Each row was made from one small tree. Brackets hold a mark, then the marks that hang from it, in the order of their numbers. Every link used is in the known rows. Write each row's tree.
Known rows:
[J62 J373]: [-0.94 -2.68  4.32  2.52  5.95 -3.41  2.00  3.57 -4.12  3.27 -4.83  1.97
  0.86 -0.33 -0.17  0.12 -0.86 -1.56  1.03  4.69  3.51 -1.75 -3.67 -1.64
 -0.32  1.43  1.58 -4.43  1.74 -4.00  1.26  2.51]
[J62 [J373 J381 J399 J477]]: [-0.72 -1.96  1.01 -0.26  2.27 -1.46 -0.80  3.77 -0.87  2.45 -1.12  3.62
  0.77  0.86 -0.35  0.96 -0.73 -3.72  3.33  1.77  0.35  0.08 -0.23 -1.34
  0.94  0.85  0.28 -2.32 -2.06 -3.65  1.04  0.58]
[J399 J373]: [-0.93 -4.75  4.01  3.27  7.41 -4.88  1.00  5.82 -1.44  2.41 -6.51  3.19
  1.47  0.01 -1.10  0.80  1.44 -3.21  0.02  1.95  1.62 -4.34 -2.38 -1.46
 -0.84  0.20 -1.30 -3.74  2.41 -5.30 -0.28 -0.11]
[J145 [J373 J194 J370 J381 J399 J477 J482]]: [ 5.98  1.65 -2.17 -1.88  0.01  0.96 -2.11  4.11  1.06 -3.98  0.77  1.24
  3.88  2.87  0.26 -0.03 -0.41 -5.91  4.67 -1.93 -2.35  3.68  1.16  0.06
 -1.25  0.13 -2.54  3.20 -2.03 -1.74  2.61 -0.45]
[J222 J373]: [-2.84 -2.59  5.26  2.13  5.68 -2.82  3.76  3.28 -4.75  3.33 -5.98  3.35
 -1.70  2.97  0.88 -1.03 -1.36 -0.74 -0.46  4.23  3.85 -2.07 -2.65  0.33
  2.39  3.20 -1.08 -4.55  4.97 -2.81 -0.94  1.62]
[J62 [J373 J194 J370 J381 J399 J477 J482]]: [ 5.36  2.03 -1.79 -1.74 -0.55  1.16 -2.84  3.12  2.12 -1.02  3.13  0.89
  4.94  0.70  0.52 -0.10  1.18 -5.01  3.88 -0.59 -1.85  2.21  0.47 -1.95
  0.13 -0.50 -1.99  2.36 -2.13 -1.15  2.51  0.70]
[J373 J62 J194 J370 J381 J399 J477 J482]: [ 7.43  2.69 -3.97 -4.50 -4.23  4.10 -5.38  3.58  5.39 -4.47  2.05  1.38
  7.12  2.98  1.45 -0.35  0.94 -6.56  3.61 -4.19 -3.64  2.10  2.79 -0.16
 -2.19 -1.05 -4.79  6.76 -2.74  1.02  2.42 -0.73]
[J381 [J373 J62 J194 J482]]: [ 2.09 -1.92  0.57  0.38  4.55 -0.31 -0.97  3.17 -2.65 -1.65 -5.17  1.80
  3.41  2.61  1.07 -2.08 -0.20 -5.32  0.25  1.06  4.24 -0.29 -2.00  0.88
 -1.18 -1.06 -2.82  0.03  2.08 -2.03 -0.03 -0.02]
[J109 J477]: [-1.30 -2.45  4.46  2.15  6.05 -2.39  4.26  5.28 -2.45  3.22 -8.57  3.67
  1.61  0.54 -2.01  2.92  0.24 -3.44 -1.24 -0.01  4.39 -1.94 -1.86 -2.55
 -1.59  1.11 -0.95 -3.78  5.46 -4.17 -1.27  0.76]
[J405 [J373 J62 J194 J370 J399 J477 J482]]: [ 4.96  1.98 -0.83 -4.64 -1.33  2.29 -4.02  2.28  3.98 -3.50 -0.99 -1.08
  5.85  0.43 -0.03 -1.34  3.34 -4.06  3.58 -1.85  1.56  2.03  1.25 -0.51
 -2.32  0.52 -1.92  6.27 -1.09 -0.65  0.76 -2.69]
[J62 [J373 J194 J370]]: [ 3.11  0.31  1.63  1.18  3.72 -1.09  1.29  2.99 -1.23  1.00 -1.69  0.32
  3.68 -0.80  0.79 -1.22  0.80 -1.96  1.89  3.78  0.91 -0.41 -3.57 -2.17
 -1.55  0.55  0.65 -0.24  1.82 -2.40  3.05  3.21]
[J381 [J373 J62 J194 J370 J477 J482]]: [ 4.49 -0.09 -1.25 -2.20  2.10  1.28 -2.98  2.89  0.76 -2.58 -2.08  0.48
  5.50  1.93  2.53 -0.91  0.49 -6.27  1.52 -0.72  2.08  1.89 -1.90  0.25
 -0.68  0.37 -3.91  2.88  0.81 -0.51  1.29  0.27]
[J381 J373]: [-2.41 -4.57  3.85  2.15  8.10 -2.25  2.32  3.86 -4.03  2.26 -7.51  4.66
 -0.52  2.05  0.28  0.05 -1.25 -4.07 -0.66  2.15  5.26 -2.21 -4.49 -0.67
  0.40  1.13 -0.90 -5.24  2.55 -4.79 -0.46  0.88]
[J373 J194 J477]: [ 1.79 -3.66  2.33  1.04  1.87 -1.39  0.21  4.49  0.76  0.63 -3.96  2.90
  2.16  0.39  1.37 -1.31  0.80 -5.02  3.22  0.80  0.21 -1.00 -1.36 -0.37
  0.23  2.35  0.33 -1.10  2.40 -1.98  1.35  0.07]
[J405 [J373 J194 J370 J381 J399]]: [ 1.85  0.28 -0.16 -2.12  1.61  1.58  0.22  2.86  2.29 -0.39 -2.95  2.63
  2.24  0.84 -1.28 -1.20  2.36 -3.10  2.06 -1.98  0.50 -0.28  0.07 -1.17
 -3.54 -0.48 -0.22  2.46 -0.86 -3.63  0.24 -1.88]
[J62 [J373 J399]]: [-0.53 -1.86  3.50  1.46  4.89 -2.16  0.94  3.22 -2.72  1.87 -3.00  2.45
  0.82  0.43 -1.19  0.06 -0.29 -1.74  1.61  4.51  2.88 -1.14 -2.44 -2.50
  0.82  0.82  0.72 -3.65  0.40 -4.32  1.52  1.76]
[J381 [J373 J62 J194 J370]]: [ 2.30 -0.69 -0.29 -0.97  4.26  0.98  0.03  2.81 -0.85 -1.23 -4.67  1.94
  3.83  2.07  1.61 -1.77 -0.05 -4.21  0.23  1.57  2.54 -0.12 -3.40 -0.06
 -2.35 -0.19 -2.45  1.40  1.69 -2.01  1.55  1.56]
[J373 J194 J370 J381 J399 J477]: [ 4.13  0.06 -2.03 -2.54 -1.73  2.76 -1.89  4.03  5.09 -1.29  0.84  3.99
  3.88  1.90  0.85 -0.11  0.87 -5.94  3.43 -2.80 -4.16  0.62  0.88 -1.73
 -0.69  0.49 -2.24  2.88 -1.74 -1.58  2.56 -0.27]
[J399 [J373 J62 J194 J370 J381 J477 J482]]: [ 5.63  0.05 -2.52 -1.31  0.60 -0.95 -4.37  5.34  3.49 -1.96 -0.63  0.51
  7.04  0.81  1.30  0.10  2.54 -6.04  2.57 -2.66 -3.00 -0.36  1.64  0.27
 -3.16 -1.70 -4.68  4.81 -0.96 -1.15  0.76 -0.81]

Write each row's tree:
[ 4.29 -0.13 -0.68 -1.72  2.46  1.91 -2.34  2.99  2.04 -2.60  0.03  2.08
  4.01  2.11  0.98 -0.56  1.18 -6.76  1.96 -1.39  1.33  1.99 -1.65 -1.81
  2.08  0.28 -3.93  0.92  0.05 -1.94  1.44 -0.99] -> [J381 [J373 J194 J370 J399 J477 J482]]
[ 3.22 -3.03 -0.21  1.56  2.75 -3.14 -2.40  6.12  1.48  0.05 -2.11  2.68
  3.79  0.46  0.41 -0.35  2.28 -6.71  2.53 -2.16 -1.81 -1.69  1.22  0.10
 -0.66 -1.15 -3.02  0.10  0.32 -3.08 -0.41 -2.00] -> [J399 [J373 J194 J381 J477 J482]]
[ 0.03 -0.60  0.76 -3.34  1.29  0.69 -0.85  3.25  2.93  0.96 -3.00  3.32
  1.57  0.61 -0.84  1.24  1.57 -3.35  2.78 -2.56  0.98  0.21  0.20 -1.29
 -1.71  1.62 -0.39  1.39 -2.49 -3.82 -0.29 -2.23] -> [J405 [J373 J370 J381 J399 J477]]
[ 2.27 -1.33 -2.44 -2.89 -2.33  1.81 -3.29  4.02  3.13 -1.80 -1.41  3.96
  3.50  3.00  0.80 -1.48  0.22 -6.06  4.01 -1.20 -2.72  0.46  3.19  0.95
 -1.73 -0.53 -1.95  3.79 -2.07 -1.09  1.31 -0.95] -> [J373 J62 J194 J381 J399 J477]
[ 2.13 -2.01  1.11  0.80  5.05  0.38 -0.42  3.25 -1.43 -1.61 -3.21  3.42
  1.78  2.79 -0.51 -2.05  0.42 -5.94  0.58  0.37  3.59 -0.22 -1.90 -1.14
  1.56 -1.01 -2.97 -2.18  1.54 -3.55  0.13 -1.09] -> [J381 [J373 J194 J399 J482]]
[-1.09 -4.81  1.61  1.71  4.86 -4.38 -0.72  6.27  0.58  2.85 -4.62  4.45
  1.36  0.55 -0.14  1.60  0.93 -5.23  1.66 -0.60 -0.89 -3.00 -0.04 -0.47
 -0.84  0.24 -1.83 -2.25 -0.21 -4.83 -0.69 -1.14] -> [J399 [J373 J381 J477]]
[ 1.93 -1.10  1.89 -1.85  1.37  0.96 -1.22  3.86  3.49 -0.30 -1.40  3.23
  2.95  1.12  0.41  2.10  0.22 -3.95  2.30 -0.50 -0.32 -0.11 -1.84 -3.21
  1.32  2.94 -1.74 -0.18 -0.49 -2.47  2.43  0.66] -> [J373 J370 J399 J477]
[ 4.83  0.72 -2.06 -3.24  1.00  2.65 -3.99  2.55  2.18 -3.71 -0.26  1.20
  5.46  2.76  1.52 -0.98  1.04 -6.60  2.25 -0.85  1.40  2.58 -0.54 -0.56
  0.33 -0.34 -4.70  3.62 -0.49 -0.69  1.58 -0.59] -> [J381 [J373 J62 J194 J370 J399 J477 J482]]
[ 1.31 -1.13 -0.59 -0.34  0.84 -0.71 -1.06  3.60  0.30  1.18  0.34  2.95
  2.03  0.74  0.00 -1.13  0.39 -4.45  4.39  1.73 -1.12  0.73  0.70 -0.97
  0.61 -0.10  0.34 -0.33 -1.46 -2.89  1.54  0.18] -> [J62 [J373 J194 J381 J399 J477]]
[-0.12 -0.97  3.14 -0.80  2.02 -1.64 -0.51  2.98 -3.03  0.70 -3.86  1.01
  1.61  3.31  2.34 -0.66 -1.18 -2.29  1.14  2.36  3.38  0.70 -0.18  1.78
  2.41  3.22 -3.34 -0.30  3.17  0.01 -1.09  0.30] -> [J222 [J373 J62 J477 J482]]
[ 2.68 -0.21 -1.93 -3.12  1.67  2.32 -2.79  2.73  2.30 -2.59 -1.37  2.14
  4.37  2.40  1.39 -1.10  0.69 -5.78  2.33  0.52  0.81  1.91 -1.20 -0.63
  0.13  0.28 -3.31  3.23 -0.42 -1.59  2.01 -0.12] -> [J381 [J373 J62 J194 J370 J399 J477]]
[ 7.27  3.00 -3.18 -2.77 -2.13  4.10 -3.67  3.35  3.39 -4.32  0.18  1.48
  6.63  3.56  0.46 -1.10  0.44 -5.07  1.47 -3.09 -2.58  0.45  1.69 -0.64
 -3.68 -2.42 -4.78  5.53 -1.69 -0.07  2.15  0.30] -> [J373 J62 J194 J370 J381 J399 J482]
[ 4.86  1.29 -1.72 -2.99  0.07  0.79 -2.19  3.37  0.99 -4.55 -0.85 -0.08
  4.45  2.42  0.62 -0.84 -0.21 -3.98  4.98  1.76 -1.22  3.78  0.43  0.31
 -2.34  1.12 -1.53  5.29 -0.99 -1.26  3.70  0.62] -> [J145 [J373 J62 J194 J370 J399 J477]]
[ 3.27  0.54  2.92  1.27  4.57 -1.54  0.36  3.15 -2.40  1.12 -1.91 -0.10
  3.82 -0.37  0.52  0.90 -0.18 -1.87  0.67  2.36  2.75 -0.37 -3.97 -2.68
 -0.75  1.05 -0.80 -1.86  1.13 -2.36  1.95  2.75] -> [J62 [J373 J370 J482]]
[ 3.66  0.77 -0.04 -1.24  0.84  0.32 -1.51  2.83  1.82 -0.21  1.68  0.59
  4.21 -0.53  0.40 -0.59  1.34 -3.40  3.97  2.71 -0.66  1.72 -1.39 -2.73
  0.90  1.20 -0.16  1.39 -0.54 -1.89  3.45  1.47] -> [J62 [J373 J194 J370 J399 J477]]
[ 7.48  1.43 -1.01 -2.58 -1.69  1.82 -3.91  3.60  3.23 -3.63 -0.75 -0.92
  7.68  1.10  2.70 -0.76  1.04 -5.17  2.92 -1.48 -0.78  1.52 -0.55 -0.10
 -2.26  1.01 -3.44  5.26  0.73  1.43  2.68  0.77] -> [J373 J62 J194 J370 J477 J482]
[ 5.90 -0.01 -0.98 -0.95  1.38 -1.40 -4.27  4.97  3.38 -2.62 -1.17 -0.78
  7.35 -0.06  1.17 -0.33  3.23 -5.37  2.31 -0.69 -1.53 -0.37  0.38 -0.50
 -2.08 -0.48 -4.25  4.55  0.61 -0.94  1.46 -0.39] -> [J399 [J373 J62 J194 J370 J477 J482]]
[ 2.44 -0.23  1.35 -0.34  3.27 -1.36 -1.15  3.78 -3.55 -3.56 -4.34  0.84
  2.43  3.29 -1.10 -0.08 -1.74 -3.15  2.47  2.09  2.65  1.37  0.00  0.62
 -1.82  0.06 -1.98  0.50 -0.48 -2.83  1.31  0.31] -> [J145 [J373 J62 J399 J482]]
[ 1.54 -1.78  1.54  0.52  5.11 -2.67 -1.08  4.93  0.65  0.23 -5.12  1.21
  4.56  0.28 -0.02  0.91  1.54 -2.60 -0.05  1.60  0.43 -2.87 -2.08 -1.36
 -3.41 -0.11 -2.89  0.96  1.13 -3.45  0.98  1.40] -> [J399 [J373 J62 J370]]
[ 2.46  1.10 -0.86 -4.95 -0.72  1.73 -3.69  2.72  3.04 -1.55 -2.02  1.22
  4.18  1.47 -0.40  1.10  1.60 -3.99  2.69 -3.76  1.43  1.40  1.91 -0.14
 -3.02  0.41 -2.47  4.49 -3.22 -1.69 -0.43 -2.61] -> [J405 [J373 J62 J370 J381 J399 J477 J482]]
[ 4.01 -2.22  0.09  0.28  2.24 -2.87 -3.81  5.31  1.50 -1.61 -2.62  0.13
  5.62  0.13  0.72 -1.04  2.80 -5.75  2.56  0.06 -0.26 -1.04  1.07  0.42
 -1.39 -0.72 -3.24  2.38  1.03 -1.85  0.21 -1.44] -> [J399 [J373 J62 J194 J477 J482]]
[ 0.91 -0.57  0.91 -0.41  2.62 -1.32 -0.09  3.69 -0.54  2.92 -1.28  2.15
  2.91 -0.14  1.23  1.48 -0.88 -3.03  2.61  1.39 -0.20  0.37 -2.17 -1.56
 -0.97  1.55  0.11 -0.99 -1.24 -2.67  1.98  2.33] -> [J62 [J373 J370 J381 J477]]
[ 7.08  1.64 -2.91 -3.10 -2.85  2.37 -3.95  4.08  3.49 -2.92 -0.32  0.74
  7.30  2.18  2.88 -0.30  0.23 -6.04  2.85 -3.86 -2.69  1.38  1.21  1.06
 -3.68 -0.25 -4.00  5.80 -1.13  1.25  1.96  0.66] -> [J373 J62 J194 J370 J381 J477 J482]
[ 3.52 -0.72 -0.92 -1.29  1.94 -1.90 -3.96  5.45  2.37 -0.55 -2.02  1.32
  6.03  0.88  0.93  2.07  1.42 -5.24  1.33 -2.61 -1.67 -0.97  0.80 -0.19
 -2.77 -0.72 -4.75  2.86 -1.51 -2.01  0.24 -0.44] -> [J399 [J373 J62 J370 J381 J477 J482]]
[-0.80  0.44  1.80 -0.56  2.82  0.49  2.13  2.91 -1.13  1.67 -2.25  4.24
 -0.49  4.27  0.51 -0.10 -1.39 -1.48 -0.15  1.04  0.37 -0.51 -1.05 -0.74
  1.82  1.90 -3.30 -1.35  1.56 -2.38  0.16  1.05] -> [J222 [J373 J370 J381 J399]]
[-0.03 -2.47  1.54 -2.12  0.55 -0.05 -2.72  3.83  1.42 -0.80 -3.68  3.14
  2.67  1.95  0.02  0.60 -0.54 -4.04  2.75  1.15  1.01 -0.30  0.54 -0.52
  0.12  1.88 -1.63  0.89 -1.00 -2.02  1.13 -0.35] -> [J373 J62 J399 J477]
[ 6.47  0.43 -1.30 -1.14 -0.99  1.52 -2.00  4.45  3.27 -1.31  0.02  1.95
  5.43  1.42  2.23  0.22  0.59 -6.45  2.68 -4.42 -2.53  0.71 -0.10 -0.50
 -1.58  0.39 -2.92  2.45 -0.35 -0.23  1.73  0.12] -> [J373 J194 J370 J381 J477 J482]
[ 4.50  1.61 -1.97 -4.36 -2.51  2.91 -5.07  3.80  3.98 -2.64  0.35  2.24
  5.68  3.23  1.13  2.08 -0.47 -5.47  2.35 -4.01 -1.80  1.34  1.81 -0.72
 -1.55  0.21 -4.87  4.34 -3.73 -0.27  1.41 -0.08] -> [J373 J62 J370 J381 J399 J477 J482]
[ 2.79 -1.43 -0.40 -2.35 -1.24  1.14 -3.27  3.68  2.86 -2.56 -1.97  2.26
  3.90  1.80  0.67 -1.74  0.90 -5.08  4.17  1.19 -0.76  0.59  1.55  0.04
 -0.42  0.88 -1.57  3.36 -0.13 -0.84  1.96 -0.80] -> [J373 J62 J194 J399 J477]
[ 2.01  0.96 -0.14 -1.04  0.32  1.01 -0.70  2.64 -1.74 -1.26 -1.76  2.33
  1.54  5.10  0.82 -3.05 -0.56 -3.31  1.10  0.94  0.50  0.47  2.26  1.78
  0.98 -0.35 -4.25  1.90  1.82 -0.41 -0.60 -0.55] -> [J222 [J373 J62 J194 J381 J399 J482]]
[ 5.05 -0.82 -1.20  0.13  1.89 -1.66 -2.76  5.68  3.30 -0.68 -0.51  1.59
  5.52  0.32  0.93  0.52  2.56 -6.43  2.28 -3.24 -3.03 -0.91  0.51 -0.88
 -1.60 -0.97 -3.96  2.11 -0.15 -2.26  0.76 -1.12] -> [J399 [J373 J194 J370 J381 J477 J482]]
[-0.17 -0.04  0.57 -2.17  0.06  0.21 -1.74  2.97 -1.12  0.00 -1.62  2.94
  1.13  4.92  1.19 -0.40 -1.53 -3.59  1.66  0.18  1.07  1.30  2.35  1.75
  2.76  1.58 -4.45  0.73  0.26 -0.39 -1.12 -0.78] -> [J222 [J373 J62 J381 J399 J477 J482]]
[ 1.64 -2.31  0.16  0.79  1.61  0.91  0.61  4.36  0.89 -0.23 -3.06  5.52
  0.88  2.76 -0.91 -1.71 -0.04 -4.92  1.97 -0.69 -1.48 -1.99  0.70 -0.86
 -1.27 -1.18 -0.98 -0.84  0.04 -3.55  0.99 -0.40] -> [J373 J194 J381 J399]
[ 2.07  0.54 -0.88 -2.55  0.33  2.33 -1.38  3.64  1.90 -1.06 -2.96  3.86
  3.64  3.33  0.02  1.24 -1.26 -3.00  0.53 -1.19 -1.35 -1.31 -0.05 -1.16
 -3.70 -0.56 -3.12  2.57 -2.29 -2.32  1.79  1.60] -> [J373 J62 J370 J381 J399]
[ 1.12 -0.58  2.03  1.61  2.84 -1.16  2.00  3.38 -3.36  1.16 -3.17  2.85
  0.10  4.03  1.46 -2.59 -0.76 -3.10  0.31  0.73  1.29 -0.88 -0.14  1.51
  1.17  0.72 -2.94 -1.76  3.93 -1.20 -1.01  0.10] -> [J222 [J373 J194 J381 J482]]
